Known rows, with every step that occurs:
kanun -> poku: [ -7.4 -20.6  -4.3  -7.6 -24.5   1.8   1.0 -15.1 -15.6  31.6   4.4   6.7
  -7.7  14.1 -15.8  -8.5   4.9  12.3  12.2 -11.9  17.6 -20.3]
nute -> futono -> bonot -> kanun: [  4.5  -2.9 -12.5   6.1  -4.2  -4.5   1.3  19.3  48.3 -11.1   2.4  -4.5
  28.0 -13.0  11.7  10.0 -28.1   4.1  21.3 -26.1  17.2   8.6]
bonot -> kanun -> popib -> nute: [-25.5  -0.7  15.7 -19.6   0.8  -3.7  -6.4  26.7 -23.1   5.7 -33.1  25.8
  -7.0 -10.6 -30.4  32.2  -5.3 -11.3  19.7  -4.8 -24.2   8.7]
kanun -> sova: [-34.5  -2.0  -1.0   4.8  14.2  -3.6  -4.2  -7.0 -75.6  29.5 -14.8  13.4
   2.1  21.6 -21.7 -38.6  10.2  12.4  -3.8 -43.6  35.3   9.1]
sova -> nute -> bonot -> kanun: [ 17.9  -5.3   0.0 -14.5   6.6  10.2 -13.9  -8.9  -0.5  12.0  -7.7  -1.9
  -8.9 -51.2  -1.5  40.4   0.8  16.2  18.8  41.6 -25.6  -4.0]
nute -> kanun: [ -9.0   5.9  16.8   3.9   9.1   2.1   2.1   6.8 -41.5   2.4   8.1  -7.4
 -19.3  22.8   8.9 -13.0  15.9  -4.6 -16.4 -16.7   8.8  17.5]
nute -> futono -> bonot: [  6.6   4.3 -26.8  26.9 -11.8  -8.0  13.5  -8.1  36.7  -2.5   3.5  -3.1
  20.0  13.4  -4.7 -32.7   2.9   8.6   2.2 -43.8  13.7  -3.8]
bonot -> nute -> kanun: [  1.6  10.9   2.4   4.1  13.3   2.7  -0.5   8.9 -27.7 -31.3  17.7 -26.8
  -5.0  29.2  11.9  -8.3  31.6 -18.8 -21.3  -8.1  24.2   0.5]
popib -> nute: [-15.0  -4.7   3.8   5.0 -14.5   0.1  11.9  -3.4 -13.4   8.3 -19.3  26.8
 -29.1  29.7 -29.2 -23.0  52.4   6.4   8.2  -9.2 -15.5  -9.3]
futono -> bonot -> nute -> kanun -> popib: [ 17.8  34.3 -19.0  20.2  20.3   2.2 -10.0  12.1 -12.9 -33.4   0.4 -30.0
  37.7 -20.0 -11.7  14.3   3.3 -22.3 -20.0 -18.6 -14.7   5.1]
popib -> nute -> bonot: [ -0.5  11.1 -18.4  30.7  -9.1   7.2  11.0 -10.5  20.8  -9.1 -23.8  18.4
 -23.3  -1.5 -41.3 -16.2  43.3   2.3  12.7  -1.6 -49.3 -23.3]
futono -> bonot -> kanun -> sova -> nute: [  6.8   2.0   2.9 -19.7  17.8   8.9 -22.4  -1.4 -24.9  39.5 -14.5   7.3
  27.9 -53.2  -0.1  31.1 -21.6  25.6  16.3  21.3  -2.5  22.2]
nute -> kanun -> poku: [ -3.6  -5.1  12.4  -8.1 -15.1   7.2  -0.8  -0.5  -9.4  19.0  22.4 -13.3
 -16.0  14.6   8.5  -1.6 -19.7  -5.3  -4.5  -0.5   8.9   0.7]
sova -> nute -> kanun -> futono: [ 21.3  -8.0  40.2 -30.1  -3.4   2.8   4.7 -30.1   3.2  16.4  19.6 -10.3
 -24.7  29.4  39.9   3.7  18.9   1.6 -25.2  67.6  -1.3   1.5]
futono -> bonot: [ 10.5   5.2 -17.4  25.8  -0.8   5.2   1.9  -8.7 -12.4  12.1 -10.8  10.3
  17.5 -14.4 -19.4 -12.6  37.4  20.2   4.8 -23.1  -7.7  -5.8]
sova -> nute: [  3.4 -14.1   7.6 -22.8  -2.3  -1.5  -2.1 -27.7 -43.9  40.2  -5.2   4.1
 -20.4   4.5  -4.7  -8.0  41.8  24.4  -4.0  17.7   5.5  -1.6]
futono -> nute -> kanun: [ -7.9  -1.4   1.6   4.0  -2.2 -12.1  12.1  17.1 -11.3 -21.8  26.5 -10.2
 -11.5  29.9  26.3 -25.3 -13.2 -16.4 -34.9 -21.4  20.1  15.5]
popib -> nute -> futono -> bonot: [  4.3   7.4 -22.9  25.4 -25.0  -5.7  21.7  -2.6  73.8 -11.0  -8.8  12.8
   3.4  21.6 -20.5 -34.6  15.4  -0.9  13.8 -24.6 -20.8 -10.5]
nute -> kanun -> sova: [-28.2  14.9  15.6   3.4  23.7   0.4  -4.7   7.2 -71.6  15.7   1.5  -5.9
  -8.6  23.6   2.9 -29.3 -15.3  -4.0 -19.7 -31.4  25.1  30.9]

Rows:
[-21.9 -16.0  10.6 -42.2   8.5 -11.4  -8.8   0.9  -9.3  33.2   2.4  -5.3
   1.5   7.0  18.7  -3.0 -53.2   6.2   8.7  -0.1  45.9  23.8]  bonot -> kanun -> sova -> nute -> futono
[-17.0   8.3  -0.6  -0.6   5.8 -18.5   4.1  20.8 -31.4 -18.3  12.5 -11.8
   1.8  12.8   7.1 -14.0 -39.9 -28.4 -39.9 -36.5   7.4  22.7]  futono -> nute -> kanun -> popib
[ 10.9  -8.7   7.2   4.6   1.5   8.1  -1.3  -4.0  35.7 -18.7  -4.3   8.8
   2.7 -14.2   9.8  25.8   1.7   1.3  17.6  34.9 -12.3 -24.2]  nute -> bonot -> kanun -> futono
[ -0.2 -24.2   2.0  -0.7 -20.7 -16.5  20.9 -12.3  23.2 -17.5  16.8  16.5
   0.6  46.6  21.4 -32.2  13.6  -2.4 -23.0   7.4  30.5 -25.3]  kanun -> futono -> nute
[ 46.2   5.8  23.4  -8.8  -3.7  10.4   2.9 -31.2  39.3  10.6  16.2 -10.8
   0.9  -3.9  36.9  16.2  16.0   8.7 -18.3  70.0 -30.3   0.1]  sova -> nute -> kanun -> futono -> bonot
[ -1.7   1.4  -8.9  11.9  10.5   8.6  -9.6  10.9  -4.1 -11.8 -12.0   1.9
   0.0 -37.9 -12.1  25.0   0.8   6.6  22.4  -2.8 -11.8  -5.1]  nute -> bonot -> kanun
[ 14.8   2.3  17.4  -1.7   4.6   1.6   8.8  -7.4  15.1 -41.9  23.6 -22.8
  -2.1  52.4  31.5  -5.0  34.3 -21.9 -24.8  31.0  27.3 -18.8]  bonot -> nute -> kanun -> futono
[ 22.3  -9.4  -4.5 -20.8  -7.2  -4.4  -4.6   1.1  51.6  12.0   7.7  -9.5
  18.4 -29.0  21.9  23.2 -23.9  13.2  18.8  18.2   1.9  10.0]  sova -> nute -> futono -> bonot -> kanun
[  0.6   9.2  22.1 -28.2  14.5  -4.2 -11.1  -9.5 -58.9  29.8  -2.0 -16.9
 -15.0  -9.7   1.2  12.8 -11.3  -7.4 -24.5  15.1 -15.8  26.4]  sova -> nute -> kanun -> popib
[ -1.1 -16.1  -3.1 -22.2 -12.4 -14.0   9.3 -25.4   6.2  27.9   8.4  -8.2
 -16.4  28.9   7.9 -29.2   6.6  12.0  -6.4  -0.8  26.0  -2.0]  sova -> nute -> futono
[-20.5   9.2  -9.4  11.6  26.0   8.3 -16.9  10.9 -30.3   2.5 -20.0   5.1
  11.5 -33.7 -17.7   9.3 -28.8   5.7  19.1 -19.0   3.5   7.6]  nute -> bonot -> kanun -> sova
[ 10.1  -5.8  12.8   5.6 -13.0  10.3   7.3  -0.6  73.2 -26.9 -16.9  25.8
 -14.7  -2.4  -1.8  28.6  15.4  -5.2  26.5  54.0 -45.9 -31.4]  popib -> nute -> bonot -> kanun -> futono
[ -0.3  -5.7 -24.3  13.1  -1.4  -4.6  -0.8  22.2  26.8 -36.2   6.6   1.2
   8.6 -29.8   4.8  12.8 -28.2  -6.4   2.7  -6.2  -3.3  -8.1]  futono -> nute -> bonot -> kanun
[-27.7   7.8   0.2   3.6  11.9 -12.7   4.4  18.2 -39.6  -9.4  19.1  -6.7
   1.1  29.3  20.1 -43.2 -44.4 -16.1 -39.1 -36.8  34.4  29.5]  futono -> nute -> kanun -> sova
[ -9.7  10.1  20.3   3.8  -5.4   3.2  11.0  10.7  -4.1  -6.2  -2.5   6.8
 -35.8  33.8  -3.2 -14.6  28.6 -13.0  -7.2   0.6 -23.4  12.3]  popib -> nute -> kanun
[  9.9 -16.0 -17.2  -6.1 -29.4  -0.8  -1.5  12.2  77.8   5.1  16.1  -8.6
  31.2 -17.2  10.0  21.5 -63.2   2.0  33.2 -11.6  15.6  -8.2]  nute -> futono -> bonot -> kanun -> poku
[  1.9  -0.3 -36.7  32.4  -7.1  -8.9  10.9  -3.7  16.9 -27.5   5.9   1.0
   3.5  -5.8 -10.0 -28.3   2.0  -2.0 -14.6 -24.9  -3.7 -20.6]  futono -> nute -> bonot
[ 29.3 -13.7  15.2 -21.0  -0.9   9.8  -7.2 -25.7  41.6   4.2  -0.4   3.0
  -8.4 -28.1  18.4  44.1   2.5  11.9  13.8  80.2 -22.6 -22.6]  sova -> nute -> bonot -> kanun -> futono
[  0.2  12.2  -2.8   1.0   0.1   3.4  -8.3  27.4  12.9   0.0 -36.0  24.1
  20.8 -45.8 -35.4  43.0  -8.1  -4.6  25.7  -3.1 -50.3   7.9]  futono -> bonot -> kanun -> popib -> nute
[ -0.5   4.0  -3.3  12.3  -4.1  10.0  -0.8  15.6  33.9 -18.0 -23.6  18.5
 -15.6 -27.4 -24.3  24.8  10.2  -1.1  30.5  16.8 -47.2 -11.3]  popib -> nute -> bonot -> kanun
[ 14.9 -14.4  -6.9  -5.4 -21.1  13.1 -12.4  10.6  30.6  18.0   3.2   6.1
  26.1 -45.7  -3.9  44.6 -28.6  13.4  33.5   8.5  -5.1  -8.8]  futono -> bonot -> kanun -> poku
[ -2.0   9.0 -15.4   6.7  16.9   5.4 -10.8 -33.5 -36.8  33.7 -15.3  -0.9
  -1.7 -27.2 -23.8 -17.6   1.9  19.8  -0.8  10.3 -14.9  -2.8]  kanun -> sova -> nute -> bonot
[  4.4  -3.5  32.5  -1.9   1.2   2.0  10.1 -12.1  -0.7  -8.3  16.9  -3.4
 -18.7  45.7  29.5 -10.7  18.6  -8.1 -21.2  22.1  10.0  -0.5]  nute -> kanun -> futono
[-18.5  18.9  -0.6   4.3  27.8   0.9  -7.3  11.0 -54.7 -20.6  10.0 -22.5
   6.7  31.9   4.6 -24.1   1.3 -17.8 -23.3 -24.0  36.6  11.6]  bonot -> nute -> kanun -> sova
[  0.1   7.2  -5.5   1.0  13.9   1.4 -16.6  22.5 -23.3   8.5 -23.9   8.1
  36.4 -54.0 -23.1  41.3 -19.2   2.3  17.2 -21.2 -16.5  13.5]  futono -> bonot -> kanun -> popib
[ -7.5  -7.0 -24.8   4.1  -4.4 -15.1  14.2  -2.4  19.4 -30.8  15.4 -21.6
   6.2  52.5   0.8 -39.2  23.0 -12.3  -6.9 -38.0  53.6 -21.4]  bonot -> nute -> futono
